What can hang from each mark
Q119: Q268 Q386
Q268: Q119
Q386: Q108 Q119 Q498 Q686
Q108: Q552 Q773
Q552: Q108 Q119
Q686: Q386 Q552
Q498: Q386 Q552
Q773: Q108 Q322 Q686

Each row was made from one small tree. Brackets hold a mark, then the marks that hang from it, in the order of their numbers. Every link used is in the known rows. Write each row's tree.
Known rows
(Q498 (Q386 (Q119 Q268)) Q552): [-11 -27 -34 -34   2  56 -47   4   6  23  24 -34  18  18 -19   0  12   4
  -9  22  11  39   3  -6 -37]
(Q386 (Q108 (Q552 (Q119 Q268)) Q773) Q686): [ 29 -18 -12  -9 -15 -48  -3  25  27 -24 -32  25   2 -24 -22 -20  26 -12
  -7 -20   5 -21 -23   9  21]
(Q108 (Q773 (Q686 (Q552 (Q119 Q268 (Q386 Q498)))))): [  3  -7  19 -33  15 -26 -11  18  28  37   2  26 -57 -13  10 -29 -18   2
 -38 -32  -7  19   4 -10  18]
(Q268 Q119): [-20  14  -1  -7  -9 -16 -14  31 -33  -7   9   4  39 -10 -38  20 -26  -4
  -6   4  44  -2 -17 -28 -37]
(Q686 Q386): [-10  12  14  -2  10  -1  22 -22 -26  -6  29 -26   1  11 -15  31 -35  -3
   4  24  -8   0   1 -17 -22]
(Q108 Q552 (Q773 Q322 (Q686 (Q386 Q498)))): [ 17  20   3  18  16 -88  57 -41   7 -15   7   6 -70  30  19  26 -24  -7
 -51 -21  -8 -26   3  30   6]
(Q268 (Q119 (Q386 (Q108 Q773) Q498))): [-30  11  -9   6 -27  25   8   5  18   1   9  -1  11   3  54 -15  18  -4
  10  -4  17   1   7 -15 -41]
(Q686 (Q552 Q108)): [ -4  17  36  17   3   9   2  -1 -15  10   7  19  -9 -17  -5  23 -26 -10
  12  20  13  17   3  -1  22]
(Q773 Q108 (Q686 Q552)): [ 14  22  43  -3  29 -13  12   3  -4 -25 -21  -1 -27 -18 -25  -3 -46  24
  -1   0 -14 -10 -22   5  41]
(Q773 Q108): [  0   7  22   8   3 -17  14   5 -26 -23 -11 -29  13 -11 -38  12 -29   2
  41  14  -9 -26 -12 -12  -1]
(Q686 (Q386 Q108)): [-12  12  10  11  -5  16  32 -32 -18 -26  21 -20  10   9   3  22 -12  -8
  27  27 -20   0   3 -11 -17]
(Q108 Q552): [-14   3  14 -11   0 -43   8   3 -17   0   7  -7 -16  -5 -26  25 -28  -4
 -15  11  41  -6  -6  13 -12]
(Q498 (Q552 Q108)): [ -2   0   9  23  -5  28 -13   0 -20  14   7   6  11  -7   5  18  13   1
   8  21  18  13   9  15   5]
(Q773 Q108 Q322 (Q686 Q386 (Q552 (Q119 Q268)))): [ 39  -1  38 -15  42 -18  17 -28  -9 -23   1  -3 -19   2 -76  14 -57  -7
 -25 -16 -33  13  13  -1  52]
(Q773 Q686): [ -5  12  11  -4  14 -48  -2  26 -38  -4  -9   4  -5 -12 -14  10 -34  17
  -9  -6   9 -32 -24 -16  -2]
(Q498 Q386 (Q552 (Q108 (Q773 Q686)))): [ 26  -7 -17  31   3  31 -22  12   9  13  -3  17 -29  -1  59   3  31   6
  -4  15 -17  -8 -13   2   6]
(Q108 Q773): [  5   1   5  19 -16 -74  17  11 -21  -7  -7  -8 -10  -9 -11  20 -21 -19
  11  -2 -13 -27 -23 -25 -18]
(Q686 Q552): [-15  17  37  -2   4 -23   9  -5 -18   7  14  -9 -13 -10 -20  23 -41  -6
 -12  16   6  20  -5  -6   5]
(Q386 (Q108 Q773) Q119 Q498 Q686): [ -5  13 -45  13 -22  -6  30 -18  31 -32 -27  -7  22   7  36 -28  43  10
  15  -7 -21 -29 -20  14  -3]
(Q119 Q268 (Q386 (Q108 Q773) Q498 Q686)): [-16  -3   5  -1 -18   5   4  26  35  17  -5  -4   2  10  75 -37  31  11
  28 -18 -16 -26   5  -7 -27]
(Q498 (Q386 (Q119 Q268)) (Q552 Q108)): [  1 -28 -35 -15   0  88 -54   6   9  26  18  -6  22  11  -3   0  26   0
  14  27  18  37  10  -2 -21]
(Q686 (Q386 Q498)): [-35  25   9  -6  10  12  34 -29 -13  12  43 -17 -17  24  17  21 -16   2
  -4  19  -5  11  16   3 -23]
(Q268 (Q119 (Q386 (Q498 (Q552 Q108)) Q686))): [-21  17  -7   3   1  88 -23  17  25  24  10  10  33   5  68 -21  37  31
 -19   7  45   7  16  14 -19]
(Q268 (Q119 Q386)): [-25   1   7 -16  -6  22 -20  22 -16  10  14 -18  38  -4  -3   5 -25   3
  -4   6  43  -1   1 -35 -47]
(Q498 Q386 (Q552 (Q108 (Q773 Q322)) Q119)): [ 35 -37 -27  35  -8  16 -20 -14  -7  20   5   0   3  -1   5  22  38 -35
  -8  15 -19   8  18  -7  13]

Write each row's tree
[  7 -35 -26 -17  -3  61 -47  25  16  10   3  -5  34  -6   9 -20  57   5
  -5  13 -10  17  -1   0   4] : (Q498 (Q386 Q108 Q686) (Q552 (Q119 Q268)))
[ 43 -27  -4  11   0 -72 -20  36 -32  11 -24  52   0 -23 -57  11 -12 -36
   4 -38  -4 -26  -1 -29  28] : (Q552 (Q108 (Q773 Q322 Q686)) (Q119 Q268))
[-25 -10  -3 -19  -1  42 -31  17  -6  51  24  34  -4  -7 -13  -5  35  -6
  -8  -1  29  48  31  21  13] : (Q386 (Q498 (Q552 Q108 (Q119 Q268))))
[  8  11 -44  24 -20 -43  51 -46  36 -41 -27 -14   8  23  25  -8  36  -5
 -14 -15  -4 -34  -4  44   5] : (Q386 (Q108 Q552 (Q773 Q322)) Q119 Q498 Q686)
[-15 -13 -12  18 -14  55 -12 -11   0   0  19 -28   9  11  43   9  36   1
  14  36 -15  16   4   4 -19] : (Q498 (Q386 Q108) Q552)
[ 21  -4 -25  27 -15 -20  49 -72  -4 -50   3 -40  21  25 -19  24 -11 -30
  16   9 -41  -8   4 -12 -19] : (Q686 (Q386 (Q108 (Q773 Q322)) Q119))
[ 34   0  35   8  29 -45  17 -19 -23 -26 -23  -6  -6 -16 -68  14 -47  -5
 -20 -17 -22 -11   1   0  59] : (Q773 Q108 Q322 (Q686 (Q552 Q119)))
[ 20  17  22  10   8 -72  17  10  -1  -8 -16  17 -48 -15   2   5 -37   1
 -27 -14 -18 -14 -31 -10  20] : (Q108 (Q773 (Q686 Q552)))
[-29  -3 -26 -25  -2  60 -27  -3   8  33  19  11  11  13 -11 -11  28   7
   2   2  34  47  25  27 -13] : (Q386 (Q119 Q268) (Q498 (Q552 Q108)))
[ 22 -22 -46  18  -7  61 -24 -20  21   7   2 -13   3   8  26   3  36  -7
   6  30  -8  16  -1   0 -12] : (Q498 (Q386 Q119) (Q552 (Q108 Q773)))
[-24  19 -13 -26  -4  35   3  -7  38  -6  -3   4  19   9   8 -31  22  18
   2  -5   2  25  -2  26  10] : (Q386 Q108 (Q119 Q268) Q498 (Q686 Q552))
[-20  -5   9 -11 -12  -6   1  25  22  24   1  10 -30   8  62 -35   9   9
  23 -26 -12 -11   9 -11 -24] : (Q119 Q268 (Q386 (Q108 (Q773 Q686)) Q498))
[ 27   9  25  17  21 -74  31 -14 -23 -40 -28 -14 -17   4 -43  21 -43   6
 -10 -15   4 -50  -8  23  27] : (Q773 (Q108 Q552) Q322 Q686)
[ 39 -20  -7 -12  17  22 -29   7   9  17   2  43 -24 -14 -24  -9  16  -6
 -25 -12  -6  30   6   5  32] : (Q498 (Q552 (Q108 (Q773 (Q686 Q386))) (Q119 Q268)))
[ -5  -3  36 -16  -3  33 -15  19  26  11  -1 -13  18  -2  35 -24  -3  16
  18   1  -5   0   5 -12  -7] : (Q119 Q268 (Q386 Q108 (Q686 Q552)))
[  8  23  33   9  20  -7  -3  14 -15   4 -10  36 -27 -21   4   9 -33  14
  -7   2  10  -4 -14   1  36] : (Q773 (Q686 (Q552 Q108)))
[ 23 -17  35  -4  22 -13 -22   7 -19  29  -3  23  -6 -12 -28   7 -36 -12
 -21 -22   7   5  25 -15  36] : (Q773 Q322 (Q686 (Q552 Q108 (Q119 Q268 Q386))))
[ 24   9  24  29  16 -67  27  -3 -45 -35 -28 -22  10   2 -41  22 -43   5
  14 -15 -23 -58 -12  -8  19] : (Q773 Q108 Q322 Q686)
[ -6 -10 -16 -11  -9  -8  -6  10  21  11  -6  37 -32  -8  16 -32  49   0
 -21 -28 -12  26   5  25  23] : (Q386 (Q108 (Q773 Q686)) (Q498 (Q552 (Q119 Q268))))
[-26  18 -37  -1 -11  28  20 -17  15 -25 -15 -17  42   7  25 -24  37  21
  17   5   0 -19  -8  18  -5] : (Q386 Q108 Q119 Q498 Q686)
[-26 -15   8  -6 -23  30  -5   2  34  35  17  -8 -20  17  66 -29  36   0
  15  -8  -8  25  30  11 -31] : (Q119 Q268 (Q386 (Q108 Q773) (Q498 Q552)))
[-44   0 -27 -29 -19  20  -1  -3   1   2  10  -4  24  11 -18 -16  15  -4
  33  -2  15  22  10   3 -29] : (Q386 Q108 (Q119 Q268) Q498)
[  1  -6 -27 -19 -13   7 -15  17   3 -29 -24 -10  64  -3 -31 -21  13  11
  31  -4   5 -20 -22 -10 -15] : (Q386 Q108 (Q119 Q268) Q686)
